What can hang from each mark:
N: F V Y
W: N
V: W
D: N V Y
H: F Y
Y: F W
F: D V

Known rows, with every way that one mark hangs from another:
{Y {F D V} W}: [-17.1  -6.9  -4.3 -40.9  11.6  -5.5 -26.3  16.2  32.9 -24.0   5.1  -6.2
  21.0  38.1   9.9  36.9   3.4  -8.2  -1.3 -30.6  -9.0  23.2  16.6 -35.4]
{V {W N}}: [-20.8 -15.1  -5.4 -20.5  -0.9 -21.1 -12.1   7.8  12.8 -11.7   1.7 -15.6
   8.6   7.6   9.6  16.5   9.2 -22.1   1.2 -25.8  10.3  13.7  -3.9 -10.6]
{D {N V Y}}: [-20.5 -10.8  -4.2  -4.8  24.3 -24.7 -15.0  13.2  18.7 -25.6   8.7  -0.2
   5.8   6.2  -9.6  24.5   0.4 -10.0   3.2  -8.1 -17.2  19.2  30.1  -3.8]
{N V Y}: [-20.1  -4.6  -5.5 -26.3  17.2 -23.8 -15.4  15.8   7.9 -27.2   2.9   2.8
  13.5   9.5   0.8  36.1   4.4 -21.6   2.6  -5.1 -27.3  16.1  33.9  -5.3]
{F {D N Y} V}: [-36.5 -25.3   4.6  14.1   0.3 -15.6 -16.7  10.8  31.8 -21.7   3.8  -6.8
  22.3  23.0 -12.5  37.7  22.6  -8.7  -5.0 -25.6 -18.3  21.9  47.0  22.2]
{H F}: [-12.0 -14.3   1.1 -42.9  -4.0  -8.0 -17.6  13.0  13.7  -8.8   7.1  -2.8
  14.3   3.3  -8.4  23.3  15.7 -19.5   1.5 -18.5   2.5  10.2  -6.0 -24.9]
{F {D {N Y}} V}: [-34.7 -19.7  -2.9   4.3  11.7 -20.6 -16.7  15.7  30.3 -20.5  -0.6   3.8
  17.1  35.3 -16.0  40.7  18.4 -10.1  -1.9 -24.9 -23.0  24.9  51.4   3.6]
{H {F D V}}: [-22.9 -22.4   1.5 -23.5  -4.5 -10.8 -17.2  12.9  27.2  -8.6   2.2  -1.5
  24.4  27.5 -15.3  38.3  27.2 -20.6  -1.7 -27.9  -2.6  13.3  19.8 -20.0]
{D {Y F}}: [-18.3  -5.3   0.0 -26.5  -8.3  -8.2 -20.6  12.4  16.4 -24.4  16.4 -13.7
  20.0   1.2   4.3  24.5   5.1 -10.6  -0.7 -16.0 -16.3  15.3   5.5   7.0]
{D N Y}: [-23.0 -16.0   5.0  -2.8   1.4 -12.5 -17.4   9.7  17.0 -22.3  13.3 -11.3
   9.2 -10.4  -6.0  21.5   7.7  -5.9  -1.0 -12.6 -12.0  18.6  16.7  21.1]
{W {N {Y F}}}: [ -9.6  -0.1 -10.4 -29.0  -2.4 -19.2 -14.4  18.3  13.6 -10.2  12.2   2.8
   5.2  10.4  -3.6  37.3   4.0 -19.5   5.7 -17.2 -28.1  17.4  14.5 -25.8]
{N F {V W}}: [-18.3 -12.6  -7.8 -19.4  15.8 -18.8 -14.0   7.9  26.1 -27.8  -9.2  -3.9
  14.8  -0.9  16.4  17.5  10.3 -16.8  -0.5 -25.0  27.1   7.7   1.4  -7.5]
{V {W {N F}}}: [-16.0 -12.2  -8.7 -21.6  -0.6 -18.4 -11.9   9.1  20.0 -12.1  -3.8  -7.3
   6.2   1.0  12.6  21.4  12.6 -20.4   1.0 -30.5  21.9  11.4  -7.7 -13.6]
{D N {V W}}: [-32.8 -21.5  -1.4  14.0  15.0 -22.4 -15.2   9.8  29.0 -29.3  -2.7  -2.7
  17.3  13.5  -1.7   7.7   7.5 -10.5  -3.8 -20.2   0.6  19.6  13.1 -11.2]
{H {F D {V W}} Y}: [-18.5 -31.0  -0.8   1.9  -9.3 -17.6 -13.8   7.5  30.9 -14.8  15.8 -16.0
  20.8  35.7  -9.6  46.2  23.1 -22.7  -5.8 -26.8  16.9  11.9  -3.4 -14.1]
{Y {F D V} {W N}}: [-11.8  -7.7  -5.8 -33.6   4.6  -9.1 -21.6  15.6  33.9 -13.9   8.2  -4.7
  15.1  34.6   6.8  43.2   4.5 -13.4   1.1 -32.9 -14.1  21.6  17.3 -45.0]
{Y {F D} W}: [ -9.0  -4.2  -7.1 -58.7   7.2   0.6 -26.8  16.6  28.5 -25.1  10.7 -11.8
  13.5  26.9  17.7  35.9  -1.7 -11.2   0.6 -29.5  -3.5  23.5   2.9 -30.6]
{D V}: [-32.9 -15.8   1.2 -19.6  -0.9 -11.7 -17.4  17.9  14.5 -25.9 -12.5  11.7
  24.6   7.9   3.0  16.3  14.9 -17.6  -3.5 -15.5 -30.0  18.1  21.3 -10.5]
{W {N V}}: [-18.1 -15.7  -2.2 -20.7  -1.0 -19.8 -10.0  11.6  12.0 -10.1   0.3  -3.0
   9.8  -1.5   1.8  19.4  10.6 -21.8   3.5 -17.6 -19.5  11.9  17.7 -13.6]
{N {F V}}: [-26.0 -11.2  -2.3 -24.4   4.3 -10.5 -17.6  16.6  24.2 -18.3 -18.5  17.5
  18.1   1.1   0.9  22.2  20.5  -8.0  -1.9 -26.8  -1.5  12.8  14.9  -9.2]
{D N V Y}: [-30.1 -18.8   6.2  18.6   1.3 -15.5 -16.5  12.2  23.8 -30.4   5.0   2.3
  19.9  -5.2  -7.7  25.3  12.5  -9.8  -4.7  -9.8 -27.1  19.6  30.5  10.2]

Rows:
[ -5.3  -0.8 -11.8 -42.2  22.8 -11.7 -19.6  18.8  26.6 -31.1  -3.8  12.8
   6.7  11.5  16.8  68.7   9.1 -23.3   1.3 -19.7  -3.4  17.9  35.3 -21.2] : {N {F D} V {Y W}}
[-22.6  -9.9  -8.1  -4.1   3.3 -23.2 -12.5  15.3  22.3 -22.9  -9.0  11.9
  16.3   9.9   6.6  36.0  14.9 -26.1  -1.9 -21.4  -7.2  15.1  17.1 -23.9] : {D {V {W {N F Y}}}}
[-13.4  -1.9 -13.1 -18.2  23.3 -26.1 -14.1  12.3  22.1 -31.1  -3.2   4.1
  10.6   4.7  11.4  42.1   7.1 -21.9   1.3 -17.0  13.2  10.7  17.0 -11.5] : {N F {V W} Y}
[ -8.9 -30.4  -1.4  -8.0 -10.9  -8.8 -14.3  10.6  30.5 -13.5  23.5 -13.6
   7.7  16.9 -13.9  41.7  17.3 -17.0  -2.3 -22.5   8.4  15.2  -6.4  -9.4] : {H {F {D N}} Y}
[ -5.2   6.6  -9.0 -41.8  27.7 -18.6 -22.1  16.5  16.9 -32.1  14.8  -1.0
  11.6  19.0  10.6  44.1 -11.1 -16.3   4.3  -7.4 -19.7  18.7  20.1 -37.1] : {N V {Y F W}}
[-26.2 -14.8  -8.9  -8.2  -0.7 -19.1 -16.7  11.0  37.6 -17.7   7.4 -15.1
  24.0  42.2   0.0  25.0  11.3 -12.9  -0.7 -37.0   0.3  17.7  15.0 -18.5] : {Y {F D {V {W N}}}}
[ -8.1  -6.8   1.1  -8.1  19.9 -13.4 -21.7   7.5  29.5 -31.9  26.1 -18.1
  10.3  -1.1   4.8  28.3  -9.7  -2.9   1.1 -10.8  -4.4  18.2  11.6 -11.9] : {D {N V} {Y F W}}
[-20.6 -16.8  -6.1 -16.4  -9.4 -12.3 -11.5  16.3  28.2  -6.2 -11.8  11.6
  11.2   7.9  -1.3  37.9  26.4 -18.3   0.3 -34.7  -8.7  14.3  25.1 -12.2] : {W {N {F D V}}}
[-21.6  -5.7  -6.2  -3.3  19.7 -22.4 -19.0  16.1  26.6 -22.8  12.7   2.8
   9.9  19.9 -16.3  23.3  -0.3  -1.1   2.6 -15.2 -18.7  22.3  23.6 -15.5] : {D {N {Y {F V}}}}
[-29.3 -12.6  -3.5  -2.8   8.2 -30.3 -12.9  11.1  15.5 -13.9  -2.8  -1.2
  17.1  23.2  -4.4  30.2  13.6 -19.1  -0.3 -21.6  -8.8  15.4  23.4 -15.7] : {F {V {W {N Y}}}}
[ -1.2   0.6  -6.4 -52.4   5.1  -6.4 -22.1  15.7  20.5 -13.8  12.9  -5.9
   5.4  10.3  13.8  28.6  -6.6 -12.0   4.5 -23.1  -9.0  18.9  -7.5 -49.2] : {Y F {W N}}
[-16.5 -18.7  -6.6 -20.9 -12.8  -7.4 -17.9  14.9  26.8 -25.2  17.8 -15.5
  14.8  23.4   5.3  29.1   6.1 -11.1  -2.7 -24.0 -10.0  19.4  -5.0   0.8] : {H {Y {F D}}}
[-38.9 -23.7  -2.1  -6.8   3.8 -19.4 -16.4   9.7  28.1 -21.0  -7.5 -12.5
  26.2  40.0   2.2  29.0  22.8 -17.3  -5.1 -34.4   2.9  19.1  29.5   5.1] : {F D {V W}}
[-19.5 -21.6  -0.3 -27.6  -9.0  -6.6 -17.2  15.1  26.8 -14.5   2.6   1.0
  23.5  21.1  -8.4  39.2  25.4 -26.2  -2.3 -25.2  -6.4  14.2  15.2 -23.5] : {H {F {D V}}}
[-25.7 -14.2  -1.2  28.1   7.5 -21.8 -17.5   7.1  37.1 -35.6  18.0 -14.3
  23.1  12.5  -1.9  19.5   2.1  -7.2  -4.4 -17.5  -1.4  18.3  11.8  -3.7] : {D N {V W} {Y F}}
[-24.1 -15.4   1.5  16.9   8.8 -18.4 -16.0   7.5  31.5 -24.7   3.6  -3.3
  12.6  -6.3  -4.8  27.8  14.0  -3.5  -3.5 -22.2  12.6  14.8  15.8  13.5] : {D {N {F {V W}}} Y}
[-12.2 -17.4   3.2 -28.3  -8.2  -3.6 -20.2  13.7  25.1 -18.2  10.1  -3.1
  22.0  13.9  -1.3  56.2  22.0 -28.1  -3.5 -20.7  -7.3  15.1  16.5 -22.6] : {H {F {D V {Y W}}}}
[ -7.9  -8.8  -0.5 -44.8  10.9 -11.7 -17.2  12.7  10.4 -14.3   0.7  -2.2
   4.6  -1.9  15.4  32.7   1.6 -20.4   3.1 -15.7 -12.2  16.6   9.6 -33.5] : {Y {W {N V}}}
[-15.4  -7.9   2.7   2.2  11.7 -10.5 -23.5  13.0  33.3 -35.0  16.5  -2.0
  17.8   4.4   2.5  33.1  -3.0  -4.9  -3.1 -12.0 -19.6  22.6  16.7 -21.9] : {D N V {Y F W}}
[-17.4 -15.6 -10.0 -20.6  -3.9 -16.4 -11.8   9.5  25.6 -12.4  -3.8 -10.0
   7.6   9.4  13.0  29.9  17.1 -23.1   0.0 -36.0  22.8  13.2   0.6  -8.3] : {V {W {N {F D}}}}
[ -8.2  -1.6 -10.6 -31.1  -2.9 -16.2 -12.2  19.8  14.4  -8.8  -2.7  17.3
   0.0  -6.3   0.0  46.5  14.2 -21.9   4.6 -20.5 -15.9  14.5  17.2 -19.4] : {W {N F Y}}
[-33.1 -20.8   2.0 -10.4 -13.5  -7.0 -17.5  15.5  22.9 -28.3  -2.0  -2.4
  27.2  15.5   5.6  44.4  24.8 -23.9  -6.3 -22.3 -28.8  20.8  39.6  17.6] : {F {D V Y}}
[  2.3 -17.0   1.8 -41.5  -3.6  -5.1 -19.7  12.2  14.3 -14.5  19.5  -7.2
   6.0   3.8   2.6  44.9   6.2 -20.1  -1.5 -12.6   7.9  13.0 -25.8 -37.0] : {H F {Y W}}
[-15.8 -25.7   1.5  -0.6  -4.6 -20.9 -13.7   7.2  22.2 -13.9  15.3 -11.5
  19.2  21.0 -10.8  33.6  16.0 -18.6  -4.3 -18.7  15.8   8.5 -14.9 -22.7] : {H {F {V W}} Y}
[-34.5 -23.1  -4.1 -13.9  -2.2 -12.6 -16.6  13.5  26.8 -27.7  -8.1  -6.5
  25.6  30.5   9.8  30.7  20.7 -24.0  -5.6 -30.4  -7.3  20.8  25.8   0.8] : {F {D {V W}}}
[ -8.0  -3.8 -10.6 -20.4   6.1 -22.1  -9.8  16.8  17.3 -13.5  -2.2  14.8
   3.2  -5.8   1.2  45.5  12.3 -24.2   4.8 -16.5 -14.9  11.2  25.0 -20.6] : {W {N F V Y}}
[-13.6  -1.3  -5.2 -16.9  26.7 -18.8 -22.5  16.5  25.5 -24.5  13.9   3.2
   6.0  19.8  -7.8  32.8  -6.4  -1.7   2.6 -14.2 -14.7  24.3  19.4 -30.3] : {D {N {Y {F V} W}}}
[-23.5 -21.5  -6.4   0.0  -6.0 -16.4 -16.9  10.8  32.4 -26.6  14.9 -18.5
  21.0  37.1   2.8  29.2   8.3 -10.6  -4.8 -27.7   0.5  18.4  -1.5  -3.4] : {H {Y {F D {V W}}}}
[-27.2 -15.9   1.9   9.8  -9.6 -21.5 -12.6   9.0  16.5 -24.4   2.9  -6.4
  23.6   1.8   7.7  35.1  16.1 -26.6  -5.0 -15.8 -14.8  14.5  19.2   0.6] : {D {V {W N}} Y}
[ -8.1  -6.0  -1.9 -43.5   7.5  -8.2 -18.7  16.2  17.8 -10.7  -9.3  12.7
   4.3  -2.8  12.2  39.5   9.7 -14.9   1.2 -24.5  -4.4  16.5   7.0 -38.4] : {Y {W {N {F V}}}}
[-17.8 -23.5   2.9  -3.7  -7.5  -8.9 -16.5  11.5  32.4 -17.0  13.7  -4.5
  20.3  13.3 -15.2  44.2  23.9 -21.3  -3.0 -21.9  -4.7  15.2  21.4 -10.0] : {H {F {D N V Y}}}
[-30.6 -19.6  -7.4   7.1  10.8 -20.6 -15.8  14.1  32.6 -29.9   1.8  -2.8
  16.0  32.9  -2.3  40.7  14.8 -19.5  -3.5 -24.9 -10.1  24.8  37.6  -1.2] : {F {D {N Y} {V W}}}
[-12.4 -12.4  -6.2 -21.6  -0.1 -15.9  -9.7  13.1  20.9 -10.7  -6.9   7.7
   7.1 -10.8   5.0  25.7  15.0 -19.8   3.3 -23.2  -4.4   9.2  12.3 -17.3] : {W {N F V}}
[-22.7 -22.7   2.5  -7.2  -5.7 -16.1 -16.2   6.7  28.3 -13.7  11.0 -15.8
  26.8  27.1  -9.9  46.4  26.6 -24.7  -3.9 -27.6  12.9  10.9  16.2  -8.1] : {H {F {D Y} {V W}}}
[ -3.2   4.6  -9.3 -44.4  27.3 -14.6 -19.8  18.2  17.9 -30.2  -4.2  16.8
   5.2  -2.1  15.7  55.8   2.4 -19.0   2.7 -11.3  -4.7  15.0  22.5 -29.1] : {N F V {Y W}}
